Each row was made from one path, in order. Every step used is in the known rows, and no mark comes twice. Write each row's path.
Known rows
nuduk > siran > rutaz > lodebek: [ 0.79 -0.14 -0.82 -0.57  0.56 -1.44  1.54 -0.16  1.79  1.80  0.76 -1.17
  2.14  0.36  3.08 -1.44  0.98  1.29]
siran > nuduk > kelebe: [ 1.88 -0.22 -1.33  1.38 -0.55  0.25  0.73 -0.09  2.13  1.20 -0.96 -3.28
  0.60  0.92 -0.08 -0.39 -1.72  0.30]
kelebe > lodebek > fused: [ 0.54 -0.06 -1.68 -1.03  0.35 -0.44 -0.63 -2.65  3.04  0.95 -0.39  1.15
  0.22 -0.85 -0.99  0.05  0.42  0.28]
rutaz > kelebe > siran > nuduk: [ 1.16 -0.70 -1.31 -0.92 -0.28  0.23  0.43 -1.26  3.62  1.23 -0.53 -0.49
  1.45 -0.07 -0.28  0.89 -2.41  0.00]
kelebe > siran > nuduk: [ 1.32  0.50 -1.06 -0.87 -0.67 -0.04  1.13 -0.04  1.24  2.05  0.14 -1.31
  2.85 -0.15 -0.84 -0.51 -1.73  1.37]
nuduk > lodebek > fused: [ 0.39 -0.03 -1.63  0.52  1.07  0.21  0.68 -1.58  3.16  0.72 -0.35  0.22
  0.18 -0.15  0.75 -0.54 -0.19  0.13]
rutaz > lodebek > fused > siran > nuduk: [ 1.10  0.23 -1.91 -0.67  0.07 -0.41  1.30 -1.84  5.52  3.34 -0.29 -0.61
  1.78 -0.48  0.27  0.08 -1.90 -0.10]
siran > lodebek > fused: [ 0.12 -1.45 -0.24  1.86  0.17 -0.45  0.13 -2.32  3.44  2.08  0.44  0.62
  1.67 -1.26  0.30  0.87  1.17 -0.11]
rutaz > kelebe: [-0.02 -1.14 -0.32 -0.10  0.27  0.25 -0.61 -1.20  2.50 -0.58 -0.63  0.62
 -1.11  0.10  0.52  1.31 -0.89 -1.15]
fused > siran: [-0.40  0.67 -0.83 -1.61  0.22  0.27  0.87  0.27  0.95  1.47  0.12  0.41
  1.22  0.10 -0.33 -0.85 -0.71  0.50]
lodebek > fused: [-0.07 -0.36 -1.03 -0.10  0.43 -0.36 -0.15 -1.48  2.28  0.97 -0.11  0.23
  0.41 -0.47 -1.03  0.43  0.19 -0.48]
lodebek > fused > siran: [-0.38  0.25 -1.77 -1.65  0.61 -0.07  0.62 -1.28  3.06  2.38  0.00  0.64
  1.51 -0.37 -1.27 -0.32 -0.40 -0.08]
kelebe > lodebek > fused > siran: [ 0.23  0.58 -2.39 -2.33  0.44 -0.24  0.09 -2.38  3.79  2.17 -0.31  1.45
  1.21 -0.74 -1.19 -0.59 -0.09  0.68]
vamo > fused > siran > rutaz > kelebe: [-1.55 -1.70 -1.57 -0.63  2.86 -0.06  0.55  0.31  4.07  1.81  0.77  1.06
  0.40  0.90  1.36 -1.62 -1.25  1.14]
lodebek > fused > siran > rutaz > kelebe: [ 0.09 -1.36 -2.45 -0.43  1.30 -0.97  0.70 -1.43  4.72  2.85  0.43  1.16
  1.32  0.00 -0.58 -0.61 -0.06  0.27]
siran > rutaz > kelebe > lodebek > fused: [ 0.99 -2.09 -2.26  0.72  1.13 -1.46 -0.42 -2.38  4.49  1.45  0.12  1.62
 -0.09 -0.25  0.14 -0.23  0.76  0.62]
rutaz > kelebe > lodebek: [ 0.52 -0.84 -1.02 -0.92  0.22  0.14 -1.04 -2.32  3.42 -0.52 -0.92  1.41
 -1.29 -0.31  0.42  1.06 -0.64 -0.55]
kelebe > siran > nuduk > lodebek > fused: [ 1.62  0.41 -2.46 -0.42  0.10  0.17  1.67 -1.29  3.85  2.66 -0.16 -1.19
  3.04 -0.28 -0.23 -0.91 -1.84  1.49]
lodebek > fused > siran > nuduk > vamo: [ 1.13 -0.40 -2.78 -0.57  0.65 -0.54  1.47 -1.50  2.72  3.64  0.37 -2.69
  2.62  0.06 -1.53 -0.14 -1.15 -0.41]
vamo > fused > siran > nuduk: [-1.00  0.02 -1.28 -0.95  1.80  0.65  1.41  0.48  2.81  2.47  0.15 -1.47
  1.82  0.95  0.20 -1.40 -2.25  1.30]
nuduk > vamo > fused > siran > rutaz: [-0.77 -1.57 -1.96 -0.28  2.78 -0.62  0.87  0.74  1.16  2.16  2.15 -1.47
  1.00  0.76  1.18 -1.92 -0.54  0.87]
fused > siran > nuduk > vamo: [ 1.22 -0.06 -1.96 -0.56  0.14 -0.32  1.81  0.10  0.53  2.98  0.50 -3.29
  2.50  0.63 -0.60 -0.66 -1.59  0.09]

Write each row's path
[ 0.15 -0.69 -2.50 -2.25  0.71  0.05 -0.52 -3.35  5.91  1.38 -0.90  1.96
 -0.02 -0.55 -0.63  0.85 -1.03 -0.64]  rutaz > kelebe > lodebek > fused > siran
[ 0.60 -0.22 -1.21 -0.18  0.56 -1.09  1.33  0.53  2.75  2.81  1.01  0.91
  1.35  0.09  1.64 -2.01 -0.30  1.49]  fused > siran > rutaz > lodebek
[-1.17 -0.78 -1.58 -1.36  2.34  0.42  0.47  0.21  1.34  1.36  1.39 -1.45
  0.42  0.46  0.86 -0.84 -1.43 -0.23]  nuduk > vamo > fused > siran
[ 1.54 -1.29 -3.44 -1.31  0.68 -0.40  0.27 -3.57  5.52  2.52 -0.53 -1.15
  0.99 -0.18 -0.76  0.94 -1.73 -1.00]  rutaz > kelebe > lodebek > fused > siran > nuduk > vamo
[ 0.73 -1.22 -2.53 -1.46  1.09 -1.48  0.62 -2.59  4.09  2.00 -0.11 -0.21
  2.02  0.17  1.26 -0.56  1.32  0.78]  nuduk > siran > rutaz > kelebe > lodebek > fused
[ 1.01 -1.83 -1.46  0.78  0.82 -1.23 -0.34 -1.27  2.87  0.74  0.17  1.39
 -0.36  0.18  0.81 -0.59  0.63  0.97]  siran > rutaz > kelebe > lodebek
[ 0.15 -0.69 -0.80 -1.75 -0.02  0.44 -0.42 -1.21  3.37  0.01 -0.15  1.38
  0.22 -0.41  0.20  0.98 -1.64 -0.41]  rutaz > kelebe > siran
[-0.08 -0.64 -0.68 -0.37  0.27 -0.50  1.23 -2.49  2.97  2.50  0.20 -1.14
  3.58 -0.71  1.52  0.37  1.68  0.16]  nuduk > siran > lodebek > fused
[ 0.49 -1.21 -1.43  0.98  1.61 -0.04  0.89 -0.11  0.95  1.52  0.71 -3.99
  1.05  0.85  0.46 -0.12 -1.61 -0.06]  siran > nuduk > vamo > fused
[ 0.83  0.14 -1.35 -1.26 -0.50  0.70 -0.22  0.00  2.81  0.23 -0.10 -0.25
  0.28 -0.03  0.30 -0.77 -1.75  0.66]  nuduk > kelebe > siran
[ 0.10 -0.59 -2.24 -0.31  1.16 -1.18  1.13 -0.59  2.90  3.33  0.82  0.66
  2.17 -0.06 -0.97 -1.52  0.58  1.15]  lodebek > fused > siran > rutaz
[ 0.74 -0.52 -1.08 -0.26  0.33 -1.06  0.72  0.79  0.71  1.77  1.40  0.92
  2.22 -0.26  0.13 -1.81  0.16  2.20]  kelebe > siran > rutaz
[-0.07  0.05 -2.47 -1.42  1.58  0.97  0.75 -0.45  4.92  2.27 -0.54 -1.45
  1.04  0.94  0.52 -1.96 -2.70  1.66]  vamo > fused > siran > nuduk > kelebe > lodebek
[ 0.55 -0.98 -2.12 -0.93  0.89 -0.83  0.55 -0.85  3.43  2.22  0.31  1.55
  0.90  0.26  0.48 -1.44 -0.12  1.34]  fused > siran > rutaz > kelebe > lodebek
[ 0.50 -0.30 -0.84 -0.04  0.25 -0.43 -0.17 -2.01  4.59  1.03 -0.05  0.83
 -0.41 -0.98  0.95  0.86 -0.68 -0.80]  rutaz > lodebek > fused
[-0.68  0.20 -1.89 -0.55  2.33  1.09  1.91  0.36  3.62  2.46 -0.10 -1.52
  1.74  1.14  1.44 -2.13 -2.53  1.67]  vamo > fused > siran > nuduk > lodebek
[ 0.19 -1.91 -1.08 -0.20  0.21  0.08 -0.32 -3.09  6.13  1.71  0.18  1.83
  1.59 -1.44  0.47  1.62 -0.71 -0.45]  rutaz > kelebe > siran > lodebek > fused
[ 0.14  0.30 -1.46 -1.41  0.43 -0.24  0.57 -1.76  5.30  2.30  0.04  1.17
  0.62 -0.83  0.70  0.10 -1.28 -0.45]  rutaz > lodebek > fused > siran
[ 0.37 -1.19 -1.26 -0.75  0.96 -1.17  1.05 -0.60  1.75  1.23  0.22 -1.08
  1.78  0.83  2.00 -0.69  1.00  0.64]  nuduk > siran > rutaz > kelebe
[ 0.80 -0.50 -1.68 -0.65  0.95 -1.70  1.44 -1.22  3.43  2.57  0.65 -0.97
  2.40 -0.01  2.42 -1.07  1.15  0.94]  nuduk > siran > rutaz > lodebek > fused
[ 0.92 -1.00 -1.52  0.23 -0.34  0.39 -0.06 -1.89  5.50  1.99  0.24  0.28
  1.71 -1.03  0.57 -0.05 -0.80  0.56]  nuduk > kelebe > siran > lodebek > fused
[ 0.31 -0.47 -0.01 -0.10 -0.53  0.08  0.44 -0.85  2.16  1.80  1.00  1.09
  2.66 -1.35  0.81  0.02 -0.02  1.20]  kelebe > siran > lodebek
[ 1.55 -0.33 -2.49 -0.44  0.41 -0.66  1.29 -2.04  4.93  3.46  0.45 -2.05
  1.60 -0.46  0.52  0.38 -1.93 -0.79]  rutaz > lodebek > fused > siran > nuduk > vamo
[ 1.29  0.44 -1.98 -0.52 -0.41  0.50  1.51  0.23  2.83  2.58 -0.73 -2.58
  1.82  0.93 -0.39 -1.25 -2.28  0.78]  fused > siran > nuduk > kelebe
